Each row comes from the steps of one walk. Every step used is in the known rows, and no mark comes twice. Write the walk behind each row, first mark first.
Known rows
d -> m -> u: [-16  21   2   7 -52  -1  -6 -19 -17 -21 -20  12  29 -27 -38 -16  30  18
  10  -4  17  -8 -14]
d -> m: [  2  25  -6  14 -15  -8   6   6   5  -4 -36  19  14 -11 -20  -8  18   3
  -7  -3  -3   2 -15]
r -> w -> b -> l: [ -2   1  26  14 -22  29 -25 -33  18  18  -4  18  17 -16 -24   6 -36  38
  19 -22  10  10 -13]
h -> m -> v: [-41  -3 -18 -31 -45   8  15 -16 -16 -33  25   8  13 -13 -45   8 -12 -29
  -9  12  42 -15  11]
r -> w -> u -> m: [-24  10   2   4 -31  34 -36  -3  -6  19  16  20  28 -15 -57  12  10  52
  11  -6  16  17  25]
h -> m: [-16 -11 -12 -24 -31   6   9   8   1  -1  22  -6 -14   2 -25  15  -4 -17
  -5  -1  25  -2  13]
b -> w -> u: [-14   1   5   1  -8  20  -5  -7  11   9  13  22  -1 -23 -15 -17   3  17
  11   8   4  40   2]
u -> m -> r -> w: [-24   4 -30   8  -7  -2 -27   9  -9  24  14  24  -4  -7 -34  19  23  37
  40   0  24  -5  36]
v -> l -> b -> w -> u -> m: [-19 -30 -20   8 -39  33 -27  26  34   3  12  62  25 -32 -60 -73  -6  27
  81  -6  32  30  22]
w -> b -> l: [ -4 -12  25 -10 -27  13 -26 -21  35   1  -2  18  14  -8  -8 -12 -29  15
  19 -38  16  29 -10]
d -> m -> v -> l: [-14  30 -13  37 -51  15   8 -24   9 -43 -35  45  53 -49 -60 -23   7 -13
  22 -11  47 -33 -21]
l -> v: [ -7 -35   5  -1  -5  -5   6  11  -9   0   4  14 -18  -3 -12 -24 -29 -17
   1  28 -24   4 -11]
l -> v -> m -> r -> w -> b: [  0 -32  -3  58 -28  17 -33 -28  16  -9  28   6 -12 -16 -57  -7 -17   6
  38 -19  14  -5 -17]
w -> r: [  9  -9  22  16   7  11   3  -7 -14  26  -1  -1  31  10 -32   3  -2   0
  11 -22   6  -6 -17]
r -> w -> b: [  5 -14  17  29  -7  17 -27 -28  -4   7   5   0  16   4 -29  18 -12  18
   0 -24  13  -9 -10]
u -> m -> v -> l -> b: [-26 -22 -37   5 -49  15 -15  10   6 -39   3  52  54 -32 -66 -64 -10  -4
  72   4  48 -23  20]
l -> v -> m -> r: [-10 -18 -17  29 -19  -1  -7   0  17 -12  22   8 -21 -19 -32 -26  -7 -13
  40   4   4   2 -11]
r -> w -> u -> m -> v -> l: [-39  15  -7  27 -64  56 -30 -34  -4 -21  18  44  66 -52 -96  -7  -3  37
  40 -14  65 -16  22]
h -> m -> r: [-25 -14 -25  -9 -24  -8  -2   4  12  -1  32 -11 -33  -2 -26  22  11 -11
  12 -18  36   1  28]
r -> w -> u -> m -> v: [-51  18  -2   2 -49  32 -31 -25 -24 -14  25  35  56 -31 -77   4   9  37
   8   7  38   6  24]
w -> u -> m: [-28   0   2 -16 -35  20 -33   9  12   3  19  20  28  -7 -36  -7  18  33
  13 -23  24  35  25]
b -> l: [ -7  10   6 -16 -13   6  -2  -3  17  12 -10  19   5 -21   0 -14 -26  20
  23   4  -2  16  -4]

Which walk is each row?
[-22   5   8  43 -42  40 -31 -28  31   8  21  15  -7 -56 -74 -25 -34  50
  50   4   7  28  -5] | b -> l -> v -> m -> r -> w -> u
[ -9 -19 -18  30 -30  13   0 -12   7 -45  -4  22  37 -35 -56 -56 -22 -12
  47   8  35 -31   1] | m -> v -> l -> b
[-18 -20   0  10 -62  19  -8 -16 -14 -39  26   4   9 -31 -50 -40 -14  -8
  39  16   4 -10 -24] | l -> v -> m -> u
[-21 -40 -18  12 -44  31  30  -3 -10  -2  15  45  41 -31 -97 -54 -35 -32
  76   9  57 -26  -7] | h -> m -> v -> l -> b -> w -> r
[-15  12   8  44  -7  19 -33 -29   6  17  20 -13 -12 -25 -46  22  12  54
   4 -19  24  12  24] | m -> r -> w -> u
[-25 -11  10  -9 -72  27  -9 -21   2 -22  17  19  13 -51 -46 -53 -39   7
  57  19   1   7 -23] | b -> l -> v -> m -> u
[ 11 -36   0  15  18  -2  15  19 -14  41  -4  32  18   6 -30 -56 -12   0
  49  21 -10  10 -17] | l -> b -> w -> r
[-14 -24  12 -13 -19   2   4   4   8  14  -6  32 -11 -23 -12 -40 -55   3
  18  33 -30  15 -11] | b -> l -> v
[-13 -23 -28  18 -23  17  16  -3   4 -31  -6  55  24 -44 -45 -73 -25 -16
  68  36  29 -15  -3] | m -> v -> l -> b -> w
[ -5  22 -20  27 -13 -24  -7   1  17  -3 -27  15  -4 -14 -22  -2  38  13
  10 -15  18   8  -1] | d -> m -> r
[-29 -28 -48  -5 -40  14  -2  21   3 -25   2  86  42 -38 -56 -78  -8  -6
  93  30  41  -6  18] | u -> m -> v -> l -> b -> w
[ -6   7 -11  35  10   0 -11 -14 -12  21   8  -4 -17 -10 -24  20  11  31
  15   1  11 -12  17] | m -> r -> w
[  2 -21  19  26 -44  38 -23 -30  22   0   8  30  14 -30 -54 -28 -55  17
  42  -4  -5   6 -39] | r -> w -> b -> l -> v -> m
[-18   1  -7  24 -33  25   4 -28   4 -43  -3  25  34 -39 -36 -18 -12 -14
  30  -7  48 -33  -1] | m -> v -> l
[-21 -32  26   0 -87  33 -36 -40  17 -29  24  23  24 -43 -56 -53 -42   9
  58 -20  22  17 -35] | w -> b -> l -> v -> m -> u
[ -3  34 -20  50  -6  -9  -8 -10  -3  14 -27  13  -1 -19 -40  13  32  32
   9   3  11 -12  -1] | d -> m -> r -> w
[-47   2 -17  -1 -61  42 -12 -12  13 -21  19  78  52 -55 -68 -39   3   8
  63  -5  68  17  13] | b -> w -> u -> m -> v -> l
[  3 -11  10   9  13  11  19   1 -13  43  -2  32  18   3 -17 -17  -3  -4
  34   6   1  11 -21] | b -> w -> r
[-10 -36  30  11 -26  20 -19 -27   6  20  -1  33   3 -21 -38 -22 -66  20
  16   7 -14  11 -22] | r -> w -> b -> l -> v
